What can hang from each mark
Q6: Q433 Q600
Q31: Q433
Q930: Q433 Q449 Q600
Q449: Q31 Q930
Q600: Q6 Q31 Q725
Q334: Q31 Q930
Q433: Q6 Q31 Q725 Q930
Q725: Q433 Q449

Each row was made from one small tree. The marks that hang from a mark follow it in brackets, in the order of their numbers. Every link used is in the known rows. Write each row's tree.
(in the rows, 128 means zero)
Known rows
Q930(Q433(Q6) Q449 Q600): [123 136 154  77 113 141 166 112 170 143 159 109 111  86 102 109 107 116
 120 116 108 149 137 126 106 115 126 117 144 131 138  95 122  91 139 121
 116 138  93 122 154 123 120 168 163 100 121]
Q334(Q930): [131 137 176 142 149 136 129 129 135 121 139 145 105 114 136 129 106 122
 139  98 114 138  92  93 124 112 104 110 114 123 123  96 130 100 156 153
 126 120  86 123 140 141 129 143 142 124 100]
Q725(Q449(Q31)): [131 129 137 148 117 130 146 123 176 146 150 158  88 117  96 111 121 149
 128 154 100 145  55  88 116 114 118  94 135 110 104  89 111 114 151 162
 127 114 115 126 170 128 128 146 167 129  99]
Q725(Q449(Q31(Q433))): [133 130 136 154 128 133 157 123 165 157 151 165  95 129  78  95 132 161
 131 164 104 144  57 131 123 116 139  83 126 107 104  88 118 113 153 161
 121 113 116 130 171 135 140 150 176 126  88]
Q334(Q31(Q433(Q6 Q725)) Q930): [133 149 207 158 252 133 137 150 124 123 136 140 108 138 128 105  93 127
 130  53 131 150 131 121 136 128  97  99  93 118 119 111 131  89 172 154
 127 121  87 122 152 155 126 161 157 116  76]
Q433(Q6 Q930(Q449(Q31))): [128 134 164  96 160 123 150 115 183 138 147 128  99 118  94 101  85 171
 119 132 128 151 161  84 121 131 112  97 123 116 109  90 140  91 159 162
 132 121 108 123 164 128 126 171 158 100 109]
Q725(Q449(Q31(Q433(Q6)) Q930)): [129 138 154 144 136 127 148 115 174 158 144 151  96 144  72  84 107 150
 112 158 108 146  85 123 134 132 113  63 129 108  93  99 122 102 148 155
 144 114 115 131 181 135 148 156 173 134  85]
Q930(Q449 Q600): [125 132 134  85 108 139 154 117 149 147 149 129 116  87 107 127 116 116
 139 129 110 146 121 131 104 107 131 120 143 128 138  97 129 102 137 140
 109 135 100 124 152 126 121 147 163 105 117]
Q6(Q433(Q31) Q600): [126 145 128 145 121 117 154 110 144 112 123 151 118 117 136 132  88 126
 133 118 121 131  93 118 127 125 121  95 142 130 126 107 126  87 170 143
 108 130  93 121 147 120 131 138 134 136  82]
Q600(Q725(Q433)): [125 139 129 130 155 143 145  97 129 132 144 147  96 117 117 152 101 120
 141  58 130 146  95 156 131 104 122  90 137 122 140 109 129  97 160 143
 103 125 101 125 131 136 116 132 159 147 110]
Q600(Q6(Q433) Q31): [120 153 126 157 108 143 142  98 137 103 141 151 116 125 125 142 100 126
 131  86 109 135 101 166 122 109 137  99 119 126 130 118 106  79 157 152
 101 131 106 117 167 128 123 130 132 147 104]
Q449(Q930(Q600(Q6 Q31))): [117 148 149 117 103 147 130  81 142 123 129 107 125 101 113 123  86  94
 121  85  95 146 113 181 117 102 109  88 129 125 127 142 118  83 135 147
 112 134 118 121 179 133 122 141 142 145 119]
Q930(Q433): [126 128 149 111 119 143 146 102 160 127 155 150 106 104 122 121 105 131
 136 112 114 144  88 117 118 109 113 113 129 124 115 113 127 106 158 138
 109 126  95 123 143 129 119 142 152 118 116]
Q334(Q31 Q930): [133 132 205 145 173 137 118 153 135 113 143 149 109 124 140 127 104 106
 135  75 111 142  92  99 125 117  85 119 108 119 129 105 121  97 161 151
 123 118  86 123 133 153 124 146 143 117 110]
Q433(Q6 Q31 Q930): [124 133 129 121 199 116 145 111 172 101 114 121  94 110 130 124  61 139
 104  73 131 149 142  58 137 137 107  97 126 125 113 116 114  89 159 150
 129 124  95 119 158 133 123 163 146 124  79]
Q433(Q725 Q930(Q449 Q600)): [123 138 133  64 181 127 155  88 129 155 121 113 120  76 109 115  76 134
 154 103 134 158 165 117 111 102 100 123 121 125 124 127 145  99 146 161
 119 139 115 122 164 117 107 169 161  98 110]
Q6(Q600(Q31)): [124 132 148 143 112 130 139 106 154 120 127 146 102 112 137 137  94 117
 123  87 119 136 105 131 116 113  97  92 126 125 121  95 134  91 170 150
  94 123 101 118 155 132 117 130 138 128  91]
Q930(Q449(Q31) Q600(Q725(Q433))): [124 143 158  99 121 146 162 101 140 165 156 120 110  96  80 123 115 137
 147 116 110 152 118 190 110 101 133  86 152 117 155  92 138  89 145 144
 103 132 118 128 147 129 125 157 176 124 130]
Q31(Q433): [130 133 130 136 140 141 149 116 143 134 149 162 108 125 110 116 118 143
 137 121 123 141  92 148 128 116 140 100 121 120 117 101 136 106 160 149
 105 122  97 126 147 142 133 132 162 121  91]
Q449(Q31 Q930(Q600(Q6))): [127 153 168 117 107 148 129  89 153 139 151 104 131 111  86  96 101 120
 136 141  90 146  90 178 117 107 123  80 137 116 117 139 137  90 143 157
 129 131 124 125 177 131 131 155 154 136 133]
Q433(Q6 Q31 Q725 Q930(Q449)): [119 137 125  86 224 109 163 110 168 119 109 118  96  96 125 126  56 155
 117  82 148 162 201  52 126 132 102 106 119 127 110 119 129  93 158 159
 130 129  99 117 166 122 110 175 151 109  76]
Q334(Q31(Q433)): [131 129 163 142 162 141 140 139 139 128 153 165 113 136 115 116 112 127
 133  95 119 144  88 151 130 122 122 105 114 116 120 113 125 102 167 147
 100 120  97 127 138 155 128 134 162 114 101]
Q930(Q433 Q449): [124 125 144  84  93 140 159 110 168 142 161 151 107  97 112 124 111 139
 136 133 115 149 127 117 109 108 115 123 131 126 120 101 136 106 151 134
 109 130  94 123 140 124 119 151 157 104 122]
Q31(Q433(Q6 Q930(Q600))): [129 142 144 109 189 133 149  97 135 136 128 105 115 111  97  94  82 132
 125  89 125 142 129 143 130 123 134  96 120 123 129 112 131  86 149 148
 123 133 105 125 165 135 133 164 167 112  91]
Q334(Q930(Q600(Q31 Q725))): [119 143 202 138 156 144 130 106 117 128 107 107 110  92 133 139 102 121
 132  61 104 144 119 153 115  97  89 101 117 124 154  95 108  78 141 153
 105 131 101 118 160 141 119 145 146 129 104]
Q600(Q6 Q725(Q449(Q31(Q433)))): [129 144 139 166 133 142 151 104 155 144 144 134  97 134  71 109 126 164
 131 131  99 150  80 179 122 102 160  69 116 108 116 112 104  98 145 164
 112 121 124 122 174 135 129 153 176 149  95]
Q600(Q725): [125 133 144 128 149 142 136 105 143 127 132 145 101 115 125 144 104 144
 140  89 125 146 109 123 124 107 111 102 127 122 123 109 122  99 157 154
 100 129  99 118 144 136 111 127 155 132 109]
Q725(Q433(Q6 Q930)): [129 142 120 118 188 128 144  96 144 120 144 133  92 120 114 127  65 116
 119  45 139 143 118 106 139 125 116  87 128 124 127 110 134  89 163 143
 129 122 100 128 140 132 126 156 152 138 100]

Write each row's tree
[123 142 131 115 251 112 151 101 161 107 103 117  94 104 135 124  51 147
 115  63 145 158 163  56 134 132  96  95 117 124 103 132 125  92 167 161
 131 127 101 117 170 126 109 168 149 120  72]
Q433(Q6 Q31 Q725 Q930)
[131 152 141 162 136 114 159 102 140 158 132 159 108 122 101 107 100 152
 154 155 119 138  69 121 115 110 105  81 128 115 100 106 130 101 172 170
 125 125 121 122 179 107 124 152 154 134  85]
Q6(Q433(Q725(Q449(Q31))) Q600)
[126 143 128 151 102 120 149  95 128 143 116 158 108 126 110 143 100 134
 146 112 118 133  78 130 124 106 112  90 132 125 127 102 106  91 156 151
 110 130 106 119 154 113 124 133 149 149  91]
Q6(Q433 Q600(Q725(Q449)))
[126 128 171  96  91 140 160 114 182 152 171 150 107 104  93 103 121 163
 137 166 106 150 114 126 106 111 117 109 134 116 113  92 143 104 159 145
 112 124 107 124 153 127 125 159 161  97 127]
Q930(Q433 Q449(Q31))
[118 131 112 115 174 113 150 101 159 136 104 147  97 102 123 125  76 126
 127 116 121 160 107  68 128 116  76  88 131 119  94 136 111 112 144 160
 139 121 112 125 175 120 118 152 153 144  76]
Q433(Q31 Q725(Q449(Q930)))
[126 132 151 127 185 126 141 119 131 158 125 168 112 133  99 103  90 122
 140 105 124 158  96 131 134 113  76  91 110 112  96 144 122 111 155 159
 126 119 116 130 165 140 123 146 169 130  91]
Q334(Q31(Q433(Q725(Q449(Q930)))))
[123 144 129 156 127 148 146 104 146 113 146 143 105 126 113 128 112 131
 120  83 109 143 110 189 124 109 153  88 109 121 124 116 120  89 155 150
  94 125 108 120 165 144 126 138 152 141  91]
Q600(Q6 Q31(Q433))
[123 146 152 152 188 124 147 103 155 117 119 133  96 112 142 132  77 123
 117  57 136 144 142 115 120 122  92  84 120 127 107 106 136  86 178 154
 101 126 101 114 174 127 104 145 143 127  71]
Q433(Q6(Q600(Q31)) Q725)
[121 139 123 118 162 116 150  98 138 110 111 147 115 113 128 125  67 147
 135 106 130 140 115  93 136 126 107 106 125 126 123 123 117  87 159 157
 124 130 101 123 153 124 130 149 137 127  92]
Q6(Q433(Q31 Q930))
[129 132 148 135 109 129 148 108 159 169 140 164 106 135  73  86 113 155
 130 177 104 147  68 137 130 117 107  70 127 106  93 106 130 112 148 162
 135 114 123 133 175 134 147 149 170 135  95]
Q725(Q449(Q31(Q433) Q930))
[128 145 159  99 161 140 172 110 142 178 152 129 120  97  77  85 122 164
 156 159 119 156 136 180 106 107 140  96 128 115 120  99 156 101 154 162
 108 133 120 128 176 128 126 166 181  95 100]
Q930(Q449(Q31(Q433(Q725))) Q600)
[127 148 130 104 152 141 132  85 136 120 132  93 123  95 107 116  81 113
 137  81 108 146 114 149 118 101 135 109 118 125 131 144 121  89 141 154
 121 136 114 121 162 125 116 163 150 129 122]
Q433(Q930(Q600(Q6)))
[119 136 148 106 131 140 170 119 155 144 140 126 107 104  99 113 115 126
 109 100 115 148 156 168 112 123 140  98 132 127 144  79 116  82 140 136
 102 134 100 123 171 138 131 154 168 107  87]
Q930(Q449 Q600(Q31(Q433(Q6))))
[119 143 139 149 170 140 149  96 145 115 133 136  85 122 125 155  88 120
 108  22 131 146 127 152 131 117 115  74 134 124 145  92 111  79 161 138
  99 123 100 120 149 142 116 135 154 152  95]
Q600(Q31 Q725(Q433(Q6)))
[125 142 208 111 147 149 137  98 121 139 129  99 121  86 120 118 106 120
 147  86  99 144 106 152 116  93  97 111 121 126 149 112 119  87 140 137
 113 138  95 121 142 135 121 161 153 121 123]
Q334(Q930(Q433 Q600(Q725)))
[130 136 135 146 170 126 153 116 165 152 141 154  89 109 101 108 111 156
 141 140 115 153  76  90 114 108 106  93 125 109  93 105 122 116 161 173
 128 116 121 124 181 121 115 154 170 126  91]
Q433(Q725(Q449(Q31)))
[120 139 158 152 174 142 151 104 147 123 122 138  93 131 117 132 101 155
 109  61 129 145 142 160 132 123 127  78 116 122 128  91 110  81 159 149
  92 126  99 117 164 148 122 134 160 132  77]
Q600(Q31(Q433(Q6)) Q725)
[120 141 146 146 131 136 146  85 128 129 124 142  95 114 129 155  86 110
 128  40 126 139 109 183 125 102  98  72 134 124 146 100 136  83 170 143
  85 125 106 121 139 133 115 130 146 156  98]
Q6(Q600(Q31 Q725(Q433)))
[122 134 149 130 189 129 146  99 150 120 122 138  96 127 113 111  75 149
 107  68 134 145 147 133 136 129 110  87 105 121 116  99 122  83 162 156
 112 123 104 121 168 143 129 150 153 120  77]
Q600(Q31(Q433(Q6 Q930)))
[121 134 118 120 126 132 140  86 131 152 127 155  94 121  98 142  88 111
 136  85 118 150  81 137 135 101  88  73 141 117 125 124 113 104 139 144
 128 121 114 130 145 129 128 136 163 168 109]
Q600(Q725(Q433 Q449(Q930)))
[114 129 150 115 112 142 154  86 148 149 115 119 100  78 107 129 109 122
 122  87  93 153  88 153 106  90  95 100 133 123 141 107  81  93 129 138
 100 134 116 119 172 122 112 151 165 132 111]
Q930(Q433 Q600(Q31 Q725(Q449)))
[123 135 106 124 237 103 157 106 167 120  96 122  83 101 124 121  56 141
 110  77 136 161 135  32 131 128  94  93 119 122  98 123  98 100 150 163
 144 122 109 119 179 117 112 176 157 132  62]
Q433(Q6 Q31 Q725(Q449) Q930)
[125 145 149 127 190 117 163 102 171 114 123 112 100  99 138 116  69 125
 117  79 128 151 140  94 120 125 101  88 132 130 107 124 134  90 176 137
 112 131  91 115 159 120 109 169 145 124  75]
Q930(Q433(Q6(Q600) Q31 Q725))
[118 144 118  84 187 109 169  95 134 130 107 144 118  99 122 126  62 163
 148 117 146 155 174  91 129 120 102 115 119 127 118 124 132  91 158 165
 123 135 107 121 161 113 117 161 143 111  85]
Q6(Q433(Q31 Q725 Q930(Q449)))
[131 142 106 153 128 119 155 116 158 134 149 145  81 122 109 133  92  88
 112  71 119 136  69 107 125 120 125  74 148 125 128  89 116  98 157 130
 126 118  98 127 146 121 128 154 158 155  82]
Q725(Q433(Q6(Q600)) Q449)
[118 137 118 153 159 132 156 104 153 127 125 144  71 119 111 155  92 113
 100  35 120 148 100 127 128 112 110  72 136 122 140  87  83  87 145 139
 112 120 107 122 159 133 118 142 164 162  84]
Q600(Q31 Q725(Q433(Q6) Q449))
[124 138 153 155 139 127 141 113 168 112 128 137  94 120 137 135  87 114
 104  67 123 136 122 116 120 126 104  85 130 128 120  90 123  82 171 143
 103 123  93 115 162 133 118 139 140 130  81]
Q433(Q6(Q600(Q31)))
[122 153 111 147 127 131 152 110 149  93 136 138 116 120 127 136  96 128
 129 104 110 137  97 136 127 120 155  99 131 128 130 128 104  85 154 146
 115 131  97 119 157 126 127 142 137 148  93]
Q600(Q6(Q433(Q31)))
[129 133 107 141 178 128 160 111 137 153 133 164  94 116 103 113 110 143
 142 119 126 152  89 121 123 106 131  96 116 116 101 110 119 116 153 161
 117 121 109 126 170 128 121 148 175 131  70]
Q31(Q433(Q725(Q449)))
[117 148 129 129 167 142 137  65 126 110 122 117  99 112 115 154  64 126
 125  15 127 149 140 188 133  96 116  78 108 122 146 135 118  77 155 157
 101 129 119 119 149 135 111 148 144 162 113]
Q600(Q6 Q31 Q725(Q433(Q930)))
[127 163 116 145 163 138 148  92 124 116 144 146 124 122 122 133  93 129
 156  93 127 142 109 150 124 105 142 102 112 126 117 142 128  91 165 160
 115 137 109 117 165 120 112 139 142 142 100]
Q600(Q6(Q433(Q725)))
[127 136 116 144 121 125 150  97 133 146 131 148  88 115 107 149  96 102
 136  71 119 141  73 142 123  99 111  75 141 123 136 101 118  99 155 141
 108 122 107 124 137 122 119 140 160 161  94]
Q6(Q600(Q725(Q433 Q449)))
[118 152 128 136 135 133 138  78 130 105 123 138 117 121 121 132  71 140
 131  75 121 137 124 154 130 110 118  99 105 125 128 134 113  75 157 163
 113 132 114 118 169 125 122 143 128 142 107]
Q600(Q6(Q433(Q930)) Q31)
[126 149 150 146 115 130 142  90 121 132 124 149 120 128 125 142  95 141
 153 102 129 129 102 156 126 110 112  95 130 128 130 109 131  83 171 150
  97 135  98 118 144 122 121 126 139 138 100]
Q6(Q433 Q600(Q725))
[121 148 146 104 204 131 167 102 163 119 127  93 108  76 126 108  82 116
 117  80 116 156 131 107 116 119 116 101 139 130 123 127 115  91 154 133
 120 138  98 118 171 123 110 176 160 115  89]
Q930(Q433(Q6 Q31 Q725) Q600)
